Each row was made from one path, in order. Every step used is in the known rows, and no mark comes twice. Write each row's path.
In the rows, 128 means zero.
Known rows
X-S-M-K-Y-U-F: [161 120 170 160 137  88 167 144 165 101  96 120  92 195 105 159 119 155
 143 174 111  88 105 141 101 134 202 137 108  37  39 182 139 109 121  44
  63 171 119 130 190 120 149 128 131 135]
X-S-M-K-B: [152 159 130 145 175 122 130 136 186 135  88 173 126 175  92 183 154 141
 114 138 138 133 107 132 102 112 164  95  90  47  77  92 140 139  99  63
  83 153 140 114 146 118 161 149 121 131]
T-Z-J-R-M-K: [153 124 186 169 196  89 162 149 122 121 139 146  89  86  80 159 131 159
 164 138 121 177 127 144  94 120 113  88  52 152 161 168  63  99 164 142
 145  89 141 140 126 115 234 169  74 130]
T-W: [115 151 147 138 130 138 141 135 135 129 119 150 118 112 131 154 143 135
 144 130 106 145 113 147 115 115 133 147 146 127 106 132 130 112  92 127
 107 129 127 145 131 137 144 132 125 148]
Z-T-W-N: [129 176 177 115 135 151 140 137 154 104  92 175 147 105 136 153 147 133
 137 143  85 131  90  94  84  95 145 152  78 116 118 135 100 124 100 124
 124 148 141 142 135 155 139 199 118 126]
W-N: [126 131 165 123 116 109 130 131 148 101 105 141 150 110 132 132 145 134
 114 115 118 124 139 114 127 126 142 149 107 129 123 126 112 137 142 123
 143 132 128 123 121 134 112 182 125 143]
T-Z: [134 170 167 113 145 133 139 137 139 120 150 133 102 131  96 152 125 134
 125 117  86 128 134 125 128 147 123 142 124 157 119 149 131 125 124 125
 119 107 132 141 142 132 145 162  96 120]
X-S-M: [133 149 126 143 147 105 140 123 137 128 105 157 112 151 117 191 151 156
 110 145  79 143 130 130  90 132 178 120 135  99  88 106 145 120 120  83
 114 158 124 119 128 104 110 147 118 131]
C-Y: [129 116 137 161 139 115 140 118 117 132 141 107 107 115 145 104 128 145
 141 118 133 121 100 111 110 127 139 139  77 137 103 139 125 150 138 114
 155 127 115 133 119 119 115 116 128 123]
C-Y-V: [142 101 153 159 150 101 157 122 110 130 148 101 124 127 136 107 106 148
 150 112 125 121  94 102 129 147 148 135 102 131  94 147 127 146 120 119
 185 156 134 143 130 120 159 106 113 115]
U-Y-D-X-S-M: [136 163 172 154 160 129 159  96 121 107 116 152 106 156 102 210 143 151
 121 174  52 147 119 141  52 170 124 144 112 102 100 192 111  91 140  83
  95 189 116 132 170 124 182 168  65 130]
D-Y-K: [110 126 159 113 149 127 126 115 129  68 140 131 140 135 119 138 120  91
 146 141 168  92 104 133 120 148 100 123 127 151 135 159  96 110 104 112
 123 132 119 157 162 147 207 165 143 129]
R-M-K-B: [147 109 136 170 151  97 135 129 183 145 145 154 150 151 119 128 123 123
 158 134 199 123  99 156 144 104 113  97  91 125 149 103 120 143 104 130
 136 127 138 112 129 134 199 113 106 100]
T-W-N: [112 150 185 131 116 123 142 138 156 101  95 164 140  93 134 160 159 141
 134 118  98 139 122 133 114 110 146 169 127 126 101 128 119 122 107 119
 121 130 127 138 124 146 127 186 125 158]
X-S-M-K-Y: [162 135 137 123 156 104 155 137 161 115  79 149  84 147  94 184 155 168
 112 150 113 139 105 112 102 108 199 112 109  73  58 124 139 109 102  36
  80 145 132 110 162 104 152 100 130 137]
B-K-M-R-J: [132  94 160 101 145 100 197 173 169 105 111 143 120 116  98 177 126 162
 175 112  71 187  87 106  97 102 153 108 124 155 130 173 158 110 109 121
 146  53 158  95  99 140 169  70 131 128]
Z-J-R: [135 108 131 137 160 150 131 151  85 138 103 148 104  90  94 155 138 151
 134 135 117 164 129 128  93 122 130 100  66 107 144 152  82 102 171 129
 133 115 131 136 138 126 162 191 135 143]
Z-J-R-M-K-Y-U: [169  63 176 176 160  91 168 165 142 125 145 131  77  93 100 129  95 172
 187 179 163 149  88 146 105 125 174 103  75 135 140 164  72 100 164 107
 136 131 123 127 184 122 239 140 131 114]
T-Z-J-R: [139 145 168 123 180 154 141 162  94 132 123 153  80  97  65 181 133 156
 132 125  73 165 135 124  92 142 125 114  63 135 134 172  84 103 167 126
 125  96 134 149 151 132 182 226 103 137]
R-M-K-Y-U: [163  89 174 167 126  69 166 137 190 116 171 113 102 129 129 101  85 147
 180 172 173 109  89 146 140 130 170 132 133 158 120 142 116 128 122 107
 131 143 119 118 173 124 201  81 124 100]
U-Y-D: [130 127 155 144 131 147 163 134 109 121 130 105 127 131 119 139 110 121
 138 139  96 120 105 133 118 157  86 137 123 136  96 211 105 112 144 127
 125 161 142 136 153 132 145 150  74 105]
R-J: [122  95 144 131 120 106 148 108 129 136 126 124 124 116 130 143 135 147
 145 126 128 135 112 140 126 119 111 128 141 158 145 148 141 118 136 140
 167  94 143 116 100 130 154 125 102  97]
B-K: [132 130 128 104 147 153 137 165 123 112 126 161 118 116 116 125 100 140
 114 126  95 148 121 118 104 128 120 118 132 159 120 156 134 110 121 129
 118 103 139 115 122 129 139  98 166 100]
V-Y-D-X-S: [144 181 178 116 145 129 123  97 182 126 127 144 118 150 105 166 123 145
 148 132  91 167 136 137  99 135 120 162 135 113 125 131 113  85 128  90
 122 142 111 150 160 160 211 134  90 109]
N-W: [126 142 142 136 153 143 142 135 133  97 154 145 122 108 153 130 103 141
  98 130 129 152 128 116 102 134 125 138 170 122 129 144 145 152 130 103
 143 145 154 131  97 140 129 114 145 166]
Y-D-X: [134 150 175 133 150 146 142 110 144  99 155 126 146 116 110 145 105 128
 150 139 113 138 125 139 113 162 105 147 120 147 174 167 122 123 117 135
 138 132 111 147 161 148 209 132 104 146]
B-K-M-R-J-Z: [149  60 169 128 168  93 205 170 167 131 113 139  96 112  64 206 111 175
 167 110 100 175  89 114  94 100 154  87 112 157 124 206 140 112 146 100
 159  43 164  87 115 125 163 139 114 128]
X-S-M-R-J-Z: [148  97 177 168 171  44 192 115 157 152  91 133  91 125  71 236 161 194
 141 123 117 168 123 124  84  98 169  89 142 106  83 165 126 108 161  89
 156 104 165 101  97  85 148 203  64 168]
C-Y-D-X-S: [143 184 164 166 174 114 141  80 144 126 145 118 126 124 106 137 116 155
 140 135  82 147 123 113  84 142 153 153  85 123 124 192 149 123 122 106
 165 140 110 154 159 125 193 133  98 149]
R-M-K: [142 108 146 172 146  63 148 116 156 118 146 122 138 120 142 107 121 128
 159 140 177 144 120 145 130 106 117 103 118 142 159 118 106 126 126 145
 149 120 136 119 101 111 180  71  98 120]
U-Y-K: [125 131 139 130 128 128 145 142 116  94 109 130 126 138 145 133 114  99
 129 136 135  99 121 110 116 171  84 134 134 124  82 202  89 101 146 122
  98 160 143 141 143 135 166 166 109  85]
X-D: [148 167 117 131 141 139 132 135 118 148 111 127 107 129 115 150 119 149
 105 125 138 151 128 124 110 128 161 111 137  95 113 144 146 104 118 115
 151 139  99 121 134 116 114 133 129 156]
D-Y: [108 114 148 115 140 132 112  97 106 105 141 126 119 141 104 137 151 117
 140 150 148 111 104 152 108 109 115 122 105 138 149 130 111 111 115 109
 124 123 111 140 154 140 157 145 129 152]
F-U-Y-K-M-R-J: [121  72 178 116  93  85 199 166 144  80  93 118 141 149 141 185 117 132
 197 138 123 123  81 106  98 167 111 109 143  76 110 200  99  94 136 128
  98  87 153 110 120 141 177 111  81 105]
T-Z-J-R-M-K-B: [159 129 177 164 203 124 151 162 148 142 138 177 101 117  58 180 132 153
 161 129 142 157 108 153 109 118 108  81  25 137 153 149  79 114 143 127
 133  97 144 130 149 138 252 205  80 108]
V-Y: [129 117 150 111 108 129 124 132 155 136 125 133 101 140 139 136 130 134
 145 118 142 139 112 134 130 120 113 147 131 128 102  80  91 110 141  97
 113 132 120 131 123 154 134 119 120  85]
U-Y-K-M: [130 109 126 129 126 137 161 148 138  96 110 131 121 159 137 169 115  99
 146 141 106 102  97 115 111 177 126 132 107 112  95 198 112 120 132  90
  99 165 132 128 161 152 153 149 109  82]
V-Y-K-B: [138 129 152 108 122 157 125 164 199 118 122 172 136 167 134 153 103 101
 154 101 186  96  91 126 153 155  88 140 126 127  81  87  93 128 106  83
  98 147 131 137 155 186 200 185 143  43]
V-Y-C: [144 132 171 117 106 103 120 155 176 121 146 151 116 113 127 134 119 124
 157 119 133 137  97 124 170 151 128 148 121 138 113  96 102 106 135 105
 119 160 119 146 130 172 160 157  98  97]
Z-J-R-M: [141  78 137 178 154 104 147 135  90 142 135 157 113  90 114 165 129 163
 162 146 131 165 123 154  97 121 131  90  75 158 175 143  81 100 169 149
 170 120 127 123 118 118 184 174 114 117]
F-U-Y-D-X-S-M: [131 146 179 145 126 132 156 111 105  95 113 157 122 165 120 210 122 159
 129 185  63 132 112 145  40 191 122 131 125  61 120 175  98  81 139  99
  63 161 106 125 174 118 161 140  72 118]
V-Y-U: [134 120 180 128 103 119 126 144 184 132 159 114  92 145 148 106  90 134
 173 144 139 124 103 144 127 150 130 165 155 132  89  86  89 123 154 104
 111 153 110 142 150 156 148 134 129  80]
M-K-Y-D-X-H: [177 158 184 103 151 142 140 134 195 120 134 105 113  99  86 144  96 141
 146 144 133 155 115 139  99 139 154 122  90 132 131 216 112  86  90  91
 101 114  96 149 215 142 219  75 105 141]
J-R-M-K-B: [152  85 122 197 154  94 136 133 147 136 119 173 133 119 106 158 128 145
 158 114 198 151 110 168 125 107 121  82  83 137 153 126 104 130 131 115
 143 114 119 111 124 132 211 137  97 133]
M-R-J-Z-T-W: [144 124 190 146 169 101 191 128 150 153 103 139 105 100  88 193 142 165
 181 136 130 166  75 101  81  65 121 104 108 123 119 192  93 100 126 137
 151  90 179 130 115 130 191 201  67 145]
R-J-Z-T: [155  89 143 145 159 123 155 101 121 163 124 132 111 120  99 164 112 151
 140 150 145 120  80 110  89 101 108  93  81 152 156 185 104 118 165 125
 178 100 163 111 125 123 157 206  75  64]
F-U-Y-K-B: [126 115 137 119 102 168 128 169 124 110 106 166 157 177 139 150  98 100
 134 142 168  67  92 125 118 190  72 112 119  70  92 161  90 107 120 123
  57 141 138 124 173 155 165 180 122  55]

Write each row's path
[135  87 150 123 100 125 145 146  74 122 117 123 135 167 140 134 100 134
 140 151 121 106 107 126 113 173 100 117 151  65 105 165  89  89 138 142
 102 155 142 126 150 125 143 105  85  90] : F-U-Y-V
[130  99 173 120 133  72 197 155 193  86 110 119 151 122 121 179 125 130
 198 105 122 144  98 100 129 141 145 116 142 132 125 178 138 129 107 122
 154  91 155 123 107 145 209 123 109 135] : Y-K-M-R-J
[158 101 173 138 171  88 179 122 142 153 111 118 117 113  85 167 128 155
 162 132 153 147  92  81  90  79 117  83  87 124 141 189  89 116 161 135
 172  91 181 113 116 118 174 197  69 126] : M-R-J-Z-T
[127 100 169 196 119  98 153 122 121 118 158  76 117 167 151  88  89 133
 173 146 131  68 102 139 111 153 146 162  81 101  81 199 131 149 155 122
 136 154 103 152 146 136 112 147 132 121] : C-Y-U-F
[129 163 151 117 163 138 126 120 119  85 119 129 118 133 103 162 118 116
 125 139 176 114 106 131 103 147 131 104 137 117 122 174 114  87  96 100
 149 142  92 151 167 135 189 165 141 159] : X-D-Y-K
[122  86 192 145 131  68 197 136 146  98 112 125 118 110 121 189 162 170
 171 121 125 164  98 122  99 117 134 115 138 134 110 120 118 129 130 120
 140 106 147 106  81 111 157 125  95 157] : S-M-R-J
[141 117 174 165 174 111 157 147  97 136 157 160  86  95  82 188 127 164
 156 135  82 167 131 149  96 140 123 105  70 188 165 167  85 100 164 147
 159 103 130 136 133 123 201 210  81 108] : T-Z-J-R-M
[160  84 144 150 132  83 162 128 154 118 135 132 110 124 123 124 123 145
 153 144 175 125  97 137 140 101 149 115 110 154 130 131 119 113 105 102
 130 121 130 106 146 121 189  63 118 107] : R-M-K-Y
[105  95 181 150 121 117 123 106 112  94 158  99 123 190 115 116 109 107
 173 180 143  61 107 181 109 135 119 147 110 101 128 190 111 112 132 116
 108 149 100 161 180 157 155 171 130 148] : D-Y-U-F
[164  43 162 214 113  60 171 143 127  98 131 122 100 143 119 140  90 160
 189 152 172 103 111 176 127 130 160 123 105 125 114 218 106 101 153  98
 125 135  98 125 166 135 199 120 112 139] : J-R-M-K-Y-U-F
[132 171 184  96 177 160 141 156 126 137 147 130  95 126  81 147 131 133
 129 145  71 135 122 111 111 139 113 130  69 132 129 151 103 114 137 137
 117 108 153 147 155 136 170 198 109 103] : T-Z-J
[180  43 144 178 144  60 177 141 118 109 118 146 106 104 102 160 107 177
 167 114 165 155 103 142 143 123 166  96 130 155 126 166 104  99 117  92
 169 137 128 116 152 116 248  76  95 129] : J-R-M-K-Y-V
[165 125 146  86 132 145 148 198 146  95 135 185 106  92  85 145  90 146
 122 130  78 131  78  99 161 153 172 131 115 183 103 185 163  90  95  95
 104 131 130 119 175 157 175 129 160 100] : B-K-Y-C
[130  91 194 109 116  72 194 161 220  90 106 123 121 136 134 186 127 134
 216  94 140 157  80 105 130 134 128 136 144 133  99 128 101 113 118  91
 139  92 147 125 104 172 214 116 104  89] : V-Y-K-M-R-J
[176 162 179 124 165  88 135 130 183  85 108 178  93 123  71 189 155 160
 123 170 110 151  99 110 118 145 204 129  80  81 117 141 139  90  99  45
  68 170 106 135 191 137 235 132 104 178] : D-X-S-M-K-Y-C
[136  75 118 195 125  77 146 115  99 125 137 155 117  97 131 167 126 160
 155 119 139 159 135 164 115 130 137 102 130 187 164 143 113 111 152 137
 175 124 106 114 106 116 162 138  99 135] : J-R-M
[164  91 172 134 175  90 205 147 186 116 110 125 134 125  93 202 101 131
 194 126 139 127  66  67  95 126 143  81  80 128 141 213 103 134 135 109
 168  97 174 118 137 138 212 201  82  99] : Y-K-M-R-J-Z-T
[144 142 132 131 158 143 119 146 175 138 110 144 141 151 101 119 129 113
 131 124 189 121 105 131 138 106 111 104  82  77 115 109 120 144 107 107
 101 120 142 126 147 145 178 126 130 125] : M-K-B
[147  69 178 150 158  64 208 151 195 113 113 114 128 114  89 209 114 141
 186 104 155 132  98 106 124 138 144  97 128 139 121 208 119 133 142 102
 166  79 165 114 124 129 206 188  90 134] : Y-K-M-R-J-Z
[144 176 221 129 158  90 173 128 203  93 115 146 108 145  98 211 146 167
 173 128  85 192 120 119  77 136 145 151 138  93  86  99  86  96 120  72
  97 153 117 140 140 145 216 130  84 170] : V-Y-D-X-S-M-R
[145 165 148 107 128 129  93 105 155 151 140 125 117 121 117 145 127 134
 124 146 118 162 157 151  77 138 150 123 107 133 167 166 112  90 123 132
 107 122  85 147 161 139 150 116 113 146] : D-X-H
[152  84 148 182 179  84 151 141 115 128 119 143 113  81 112 136 129 155
 166 151 165 180 123 146  94 100 122  76  55 122 174 145  62 103 166 142
 153 106 139 126 110 110 216 135 106 138] : Z-J-R-M-K
[133 117 126 123 136 128 156 155 171  92 125 136 145 144 133 163 104 103
 155 122 115 109 100 115 130 172 153 123 124 134 126 153 142 147 102  99
 125 134 126 132 154 149 167 136 142 102] : Y-K-M
[161  92 143 106 127 132 157 148 120 127 127 131 114 146 103 150 110 150
 134 122 117 112  96 112 161 139 163 134 144 133  93 154 143 113  93  91
 142 154 138 125 184 136 180 110 127 101] : K-Y-V
[138  63 152 157 139  99 155 101 130 160 130 120 103 108  97 171 124 161
 135 121 160 124 113 148 121 116 107 107 126 163 139 177 124 122 169 120
 178  88 150 109 112 114 149 194  82  96] : R-J-Z
[134 140 197 119 129 146 138 116 174 106 152 135 119 128 126 150 108 131
 169 129 126 148 110 144 113 153  87 165 119 148 146 117  84 108 129 105
 122 131 102 148 155 173 216 122  97 107] : V-Y-D-X
[127 110 161 163 109 112 140 135 132 114 145  98 137 179 140 108  90 115
 162 156 124  77 130 156 129 152 131 151 127  93 107 190 130 128 146 138
 111 152 116 147 155 143 125 155 128 125] : Y-U-F
[143  89 159 144  94 132 152 146 132 114 137 109 106 184 120 125  91 134
 157 158 125  62 105 148 143 147 163 162 121 106  81 204 146 116 126  94
  95 153 112 135 198 154 137 149 148 110] : K-Y-U-F
[162 120 128 138 170 146 135 121 119 159 128 135 115 133 102 150 105 131
 122 151 145 109  98  95  94 112 124  93  66 123 142 162  90 134 158 113
 141 132 149 125 154 124 132 211  98  94] : J-Z-T
[135 110 149 106 115 127 152 161 198  96 122 142 117 153 148 171 104 106
 174 112 131 123  88 120 131 164 138 145 126 134  98 102 103 129 114  70
 109 135 113 135 145 176 172 126 133  61] : V-Y-K-M
[137 143 130 123 140 157 126 155 174 113 127 164 162 154 121 148 103  96
 133 109 169  84 106 121 153 163 106 120 121 125 104 140 131 143  95 112
 116 143 138 136 160 159 196 191 149  83] : Y-K-B
[139 158 180 182 178 108 167  89 145 103 143 133 111 129 116 182 131 170
 142 144  69 145 100 122  55 164 166 148  80 129 111 158 138 139 118  79
 146 163  97 141 154 115 178 137  98 146] : C-Y-D-X-S-M
[178  74 148 182 134  50 158 155 144  97 135 168 107  64  94 160 116 161
 168 127 163 152  94 139 168 136 177 103  94 171 146 177 120  95 130  94
 145 140 110 123 148 133 230 128  85 151] : J-R-M-K-Y-C
[122 130 169 119 139 109 110 122 130  90 163 140 131 111  91 137 138 107
 150 154 138 111  89 144 152 139 133 125  97 149 159 148 123 106 113 113
 129 154 111 158 162 157 183 179 107 165] : D-Y-C
[131 141 137 115 160 147 141 127 142  87 121 133 114 154  99 197 117 114
 144 143 142 114  78 133  95 154 174 102 112 109 134 171 140 106  82  69
 146 142  78 140 186 148 179 155 144 155] : X-D-Y-K-M
[124 109 172 128 129  72 172 132 151 125 114 109 129 109 113 144 152 154
 169 112 136 164 122 114 128  97 121 119 148 129 131 150 127 111 132 148
 160  83 160 119  87 124 174 115  96 160] : M-R-J
[171 128 161 113 137 102 138 168 170  96 123 140 118  99  92 119 117 129
 140 138 155 122  86 104 180 133 166 126  91 114 107 158 135 113 102  87
 100 142 131 136 170 145 199 117 117 145] : M-K-Y-C
[128  89 159 124 127  80 185 139 170 125 112 113 127 129 105 179 152 155
 189 117 103 165  94 117 118 101 163 119 123 120 136 148 153 129 117 120
 155  85 147 107 102 139 159 103 100 157] : K-M-R-J
[137 123 177 105 123  96 174 180 221  82 111 127 120 148 133 170 118 112
 200  97 138 149  98  91 134 142 149 135 133 103  79 106  85 125 111  78
  99 124 131 136 133 171 191 116 126 122] : V-Y-K-M-R
[150 163 181 153 153 128 140 106 159 141 173  90 125  92 122 128  97 146
 156 128 103 154 114 136  69 161 149 137  70 166 140 215 116 119 119 123
 159 128  78 162 169 134 167 109  95 134] : C-Y-D-X-H
[125 137 173 155 135 129 129 110 103 110 139  92 104 190 101 142 105 127
 153 175 153  83 106 175  94 135 153 129 116  70 113 206 128  88 123 107
 133 160  71 156 188 144 138 175 130 177] : X-D-Y-U-F
[129 142 176 138 142 153 147 105 115 106 141 120 125 132 114 146 119 124
 138 157 101 131 119 138  91 167  75 153 105 129 142 212  94  99 146 126
 112 158 119 143 173 148 200 147  74 127] : U-Y-D-X
[156  82 190 154 172  84 206 129 139 129 111 133 103 117  95 210 140 172
 165 145 138 145  68  92  65 100 131  80  78 129 125 157  80 131 157 108
 152 114 167 101 106 103 164 205  67 124] : S-M-R-J-Z-T
[146  54 189 183 165  52 220 137 183 117 126  91 108 104 102 184 113 155
 199  94 160 129  72  90 105 140 159 107  79 147  92 216 118 151 150  87
 191  83 150 120 117 121 189 178  90 133] : C-Y-K-M-R-J-Z
